Each row was made from one path, in order. Every step used is in the known rows, and no mark comes twice. Write each row's path.
Known rows
C-L-X-P: [-0.61  2.50 -3.22  0.11 -0.19 -0.33 -2.56  0.68  1.60 -0.39 -2.25 -0.55
 -0.28  0.19  0.33  4.08 -1.53  0.44 -1.89 -2.42]
N-X-L-C-F: [ 1.47 -1.53  2.84 -0.01 -4.07 -0.83  0.64  4.94  1.56  1.40 -0.89 -1.40
 -0.30  0.79  1.07  0.10  1.75  0.43  0.37  4.72]
L-X-V: [-0.25 -0.53 -1.98 -0.35 -1.61 -2.64 -1.95  0.74  1.08 -0.43 -3.74 -2.41
 -1.45  0.87 -1.27  1.43 -1.28  0.43 -1.87 -1.27]
P-C: [ 1.45  2.18 -1.54  0.87 -0.68 -2.02 -0.22  0.38  0.00  0.71 -2.31 -2.06
 -1.65  0.11 -0.64 -0.68 -1.31 -0.38 -1.15 -0.13]
L-X-V-C-F: [ 1.10 -1.24 -1.26 -0.93 -1.79 -2.27 -0.58  1.97  3.11  0.45 -3.16 -2.62
  1.86  1.18 -3.15 -1.10 -0.49  0.64 -0.05  0.69]
N-X-P-C: [-1.04  2.06 -4.03  1.09 -3.81 -2.34 -2.30  2.29 -0.78 -0.57 -1.50 -1.06
 -2.89 -0.37  2.63  0.97  2.45  0.46 -0.19 -1.91]
F-X-P: [-1.09  1.32 -2.59  2.07  1.28 -0.80 -0.61  0.43  1.07 -1.95 -0.58  1.19
  0.59 -1.53  2.68  2.02  1.12 -1.61 -1.05 -1.32]
F-X: [ 1.05  0.99 -1.27  1.70  1.20 -1.22  1.09 -0.52  1.16 -0.66 -1.38 -0.57
  0.77 -0.96  0.84  0.20 -0.62 -1.47 -0.82  2.28]
P-C-L-X: [ 1.90  3.64 -3.75  0.01 -0.22 -0.97 -1.28  0.09  1.33  1.87 -4.54 -3.69
 -1.25  1.13 -1.98  1.54 -4.38 -0.04 -2.31 -1.12]
N-X-F: [-1.22 -1.12 -1.86  0.53 -2.90 -3.50 -1.41  1.66 -1.63 -2.18 -1.07 -1.82
 -0.90 -0.50  1.27 -0.37  0.99  1.85  1.47  3.40]
C-L: [ 0.90  1.43 -0.23 -0.35  0.25 -0.56  0.08 -0.12  1.23 -0.50 -1.08 -2.92
 -0.32  0.20 -0.91  0.96 -2.36 -0.56  0.90  3.78]
N-X-P: [-1.29  0.59 -2.18  0.82 -3.72 -2.30 -1.75  2.02 -0.41 -1.78 -0.11  0.30
 -1.57 -0.72  3.14  1.34  3.45  1.09  0.46  0.47]
L-X-P: [-0.74  1.57 -2.73  1.06 -1.11 -1.86 -2.45  0.87  0.75 -0.12 -2.24  1.56
 -0.19 -0.40  0.88  3.00  0.27  1.23 -3.06 -3.90]
L-X-F: [-0.63 -0.30 -2.10  0.81 -0.02 -3.12 -2.15  0.45 -0.37 -0.61 -3.22 -0.80
  0.67 -0.01 -1.00  1.22 -2.07  1.98 -2.22 -1.10]
L-C-F-X: [ 2.86  1.45  1.67  2.08  1.66 -0.20  2.03  2.78  2.50 -0.12 -1.12 -0.95
  2.33 -0.35  0.11 -1.80 -1.35 -1.57  0.84  3.21]
F-X-N: [ 0.60  1.82 -1.64  0.11  1.85 -0.60  1.57 -1.16  1.46  0.46 -1.44 -0.61
  1.64 -1.48  2.92  2.22  0.76 -3.22 -0.82  0.96]
C-L-X: [ 1.37  2.11 -2.08 -0.36 -0.29 -0.74 -0.98 -0.36  1.73  0.94 -3.36 -2.38
 -0.05  0.86 -1.75  2.26 -3.35  0.75 -1.68  1.18]
V-X-N: [-0.88  2.78 -2.22 -1.45  1.53 -0.21 -0.21 -0.45  1.34  0.57 -2.58 -1.29
  0.42 -0.15  2.80  0.80 -0.45 -1.66 -1.32 -1.44]
P-C-F-X-L: [ 1.10  0.23 -1.10  1.80  0.69  0.13  2.29  2.44  2.07  2.59 -3.60 -2.10
  0.05  0.58 -0.12  0.37 -1.11 -2.94 -2.93 -0.07]
L-C-F: [ 2.73  1.11  3.16  1.00 -0.07 -0.85  1.11  3.43  1.80  0.36 -0.55 -1.16
  1.43  0.13 -0.95 -2.01 -0.96  0.24  1.13  3.23]
L-X-P-C-F: [ 0.20  3.13 -3.19  2.06 -0.80 -1.46 -1.08  3.51  1.23  2.02 -4.15 -0.38
 -0.07  0.65 -0.80  0.96 -0.77  0.61 -3.45 -5.72]

Write each row's path
[ 0.26 -0.10 -3.23 -1.32  0.52 -1.66 -2.87 -0.50  1.68 -1.29 -2.13 -2.41
  2.31  0.18 -2.00  1.10 -3.24  1.44  0.51  1.89] : V-C-L-X-F
[ 0.57 -1.70  0.48 -0.97 -1.27 -1.90  0.55  2.11  2.57 -1.09 -0.88 -3.05
  1.54  0.72 -2.32 -2.31  0.25 -0.54  2.49  3.24] : X-V-C-F
[-0.70  3.69 -4.80  1.37  2.03  0.67 -1.03  0.57  1.54 -1.34 -1.82 -2.15
 -0.82 -0.56  1.71  2.36 -1.95 -2.97 -0.47 -2.31] : F-X-P-C-L
[ 0.36  0.30  2.03 -0.18  0.64  1.20  0.36  3.88  2.83  1.03 -2.45 -1.27
  0.77  1.57  0.47 -0.90 -1.89 -0.95 -1.62  0.61] : V-X-L-C-F
[ 1.64  3.30 -2.28  0.83  1.88 -0.15  3.04  1.33  1.73  2.56 -3.25 -2.42
  1.57 -0.51  1.20  0.15 -0.53 -3.81 -1.13 -0.93] : P-C-F-X-N
[ 1.36 -0.79  1.37  0.73  0.94  0.37  0.13  1.22  2.37 -0.01 -0.70  0.36
  0.39 -0.41  2.17  1.99 -0.42 -2.31 -1.39  2.34] : F-X-L-C
[ 2.46  2.26  1.35  0.48  2.47  0.52  2.44  2.37  2.93  0.99 -0.87 -0.84
  3.18 -0.96  2.22  0.29  0.03 -3.09  0.60  1.87] : L-C-F-X-N
[ 0.00 -2.09 -2.00 -1.87 -4.70 -3.24 -1.94  0.98  1.12 -2.20 -0.42 -3.12
 -0.94  0.25  0.34 -1.02  2.75  0.57  3.18  4.48] : N-X-V-C
[-0.26 -1.93 -0.35 -0.50 -4.54 -1.70 -0.57  1.46  0.20  0.88 -1.51 -1.10
 -2.04  0.29  1.85  1.97  2.41  0.32 -1.07  3.61] : N-X-L
[-2.33  4.83 -5.32 -0.09  1.63  0.93 -2.68  1.18  1.27 -1.44 -2.96 -2.70
 -1.83  0.90  1.34  0.98 -3.22 -1.66 -0.98 -4.45] : V-X-P-C-L
[ 0.20 -0.49 -2.69 -1.55  1.01 -0.18 -0.60 -0.83  3.42 -2.98 -0.79 -4.17
  1.23 -0.07 -0.54  0.39 -1.69 -2.93  2.89  4.08] : F-X-V-C-L
[ 2.03  2.54 -1.75  2.69  1.26 -0.83  2.53  1.83  1.56  1.36 -3.35 -2.55
  0.77  0.08 -1.02 -1.82 -1.96 -2.10 -1.16  0.35] : P-C-F-X
[ 1.87  2.09 -0.40  1.50 -0.52 -1.59  1.61  2.55  0.82  1.81 -2.88 -2.87
 -0.23  0.83 -1.98 -2.28 -1.54 -0.50 -0.73  0.36] : P-C-F
[ 1.29 -1.24  2.85 -0.39 -0.88 -0.43 -0.95  2.03  1.54  0.52 -0.26 -0.05
 -0.46  0.15  1.11  1.83  0.00 -0.67 -1.05  2.42] : X-L-C
[-0.27  2.46 -1.59  1.93 -0.60 -1.00  0.00  3.60  0.67  0.58 -1.91 -1.03
 -0.43  0.19  0.03 -0.21  0.23 -0.68 -1.02 -3.19] : X-P-C-F
[ 1.72  0.96 -0.15  2.30  1.35 -0.79  2.91  1.58  1.92  0.43 -2.02 -1.43
  2.04 -0.19 -0.54 -1.34 -0.82 -1.52 -0.30  2.71] : C-F-X
[-1.45 -0.03 -1.07 -0.65  0.10  0.12 -0.91  0.38  1.48  0.49 -2.95 -0.72
 -0.94  1.07  1.27  1.14 -1.10 -1.01 -3.12 -0.45] : V-X-L
[-0.45  3.07 -4.49  1.45 -1.08 -1.94 -3.09  1.26  0.42  0.74 -3.55  0.23
 -1.43  0.00  0.53  2.39 -0.53  0.61 -3.76 -6.32] : L-X-P-C
[ 2.40  0.30 -0.70  1.02  1.24 -0.84  2.28  0.70  3.15  0.18 -0.96 -0.85
  3.90 -0.65 -0.93 -2.47 -0.02 -1.30  1.22  4.13] : V-C-F-X
[-0.68  3.25 -3.25  0.36  0.24 -0.18 -1.86  1.24  0.73 -0.87 -1.41 -2.21
 -1.82 -0.02  0.68  2.28 -1.65 -1.38 -0.21 -2.03] : X-P-C-L
[ 0.37 -1.33 -2.20 -0.62  0.21 -1.66 -0.62 -0.66  2.63 -2.49 -0.76 -2.23
  1.16 -0.40  0.16 -0.61  0.30 -2.21  1.76  2.53] : F-X-V-C
[-0.90  3.00 -4.50  0.03 -3.16 -0.86 -2.38  2.12  0.04 -1.15 -1.38 -2.99
 -2.93  0.11  2.10  1.83  0.40 -0.25  0.99 -0.42] : N-X-P-C-L
[ 1.36 -0.13  1.22  1.05  0.90 -0.51  1.20  3.65  2.71 -1.72 -1.39 -2.89
  1.10  0.23 -0.31 -1.56 -1.32 -2.40  1.73  2.20] : L-C-F-X-V
[-2.80  2.43 -3.06  0.55  0.91 -0.37 -2.19  0.99  0.79 -2.15 -1.64  0.51
 -0.47 -0.04  2.41  0.59 -0.09 -0.35 -1.55 -3.69] : V-X-P
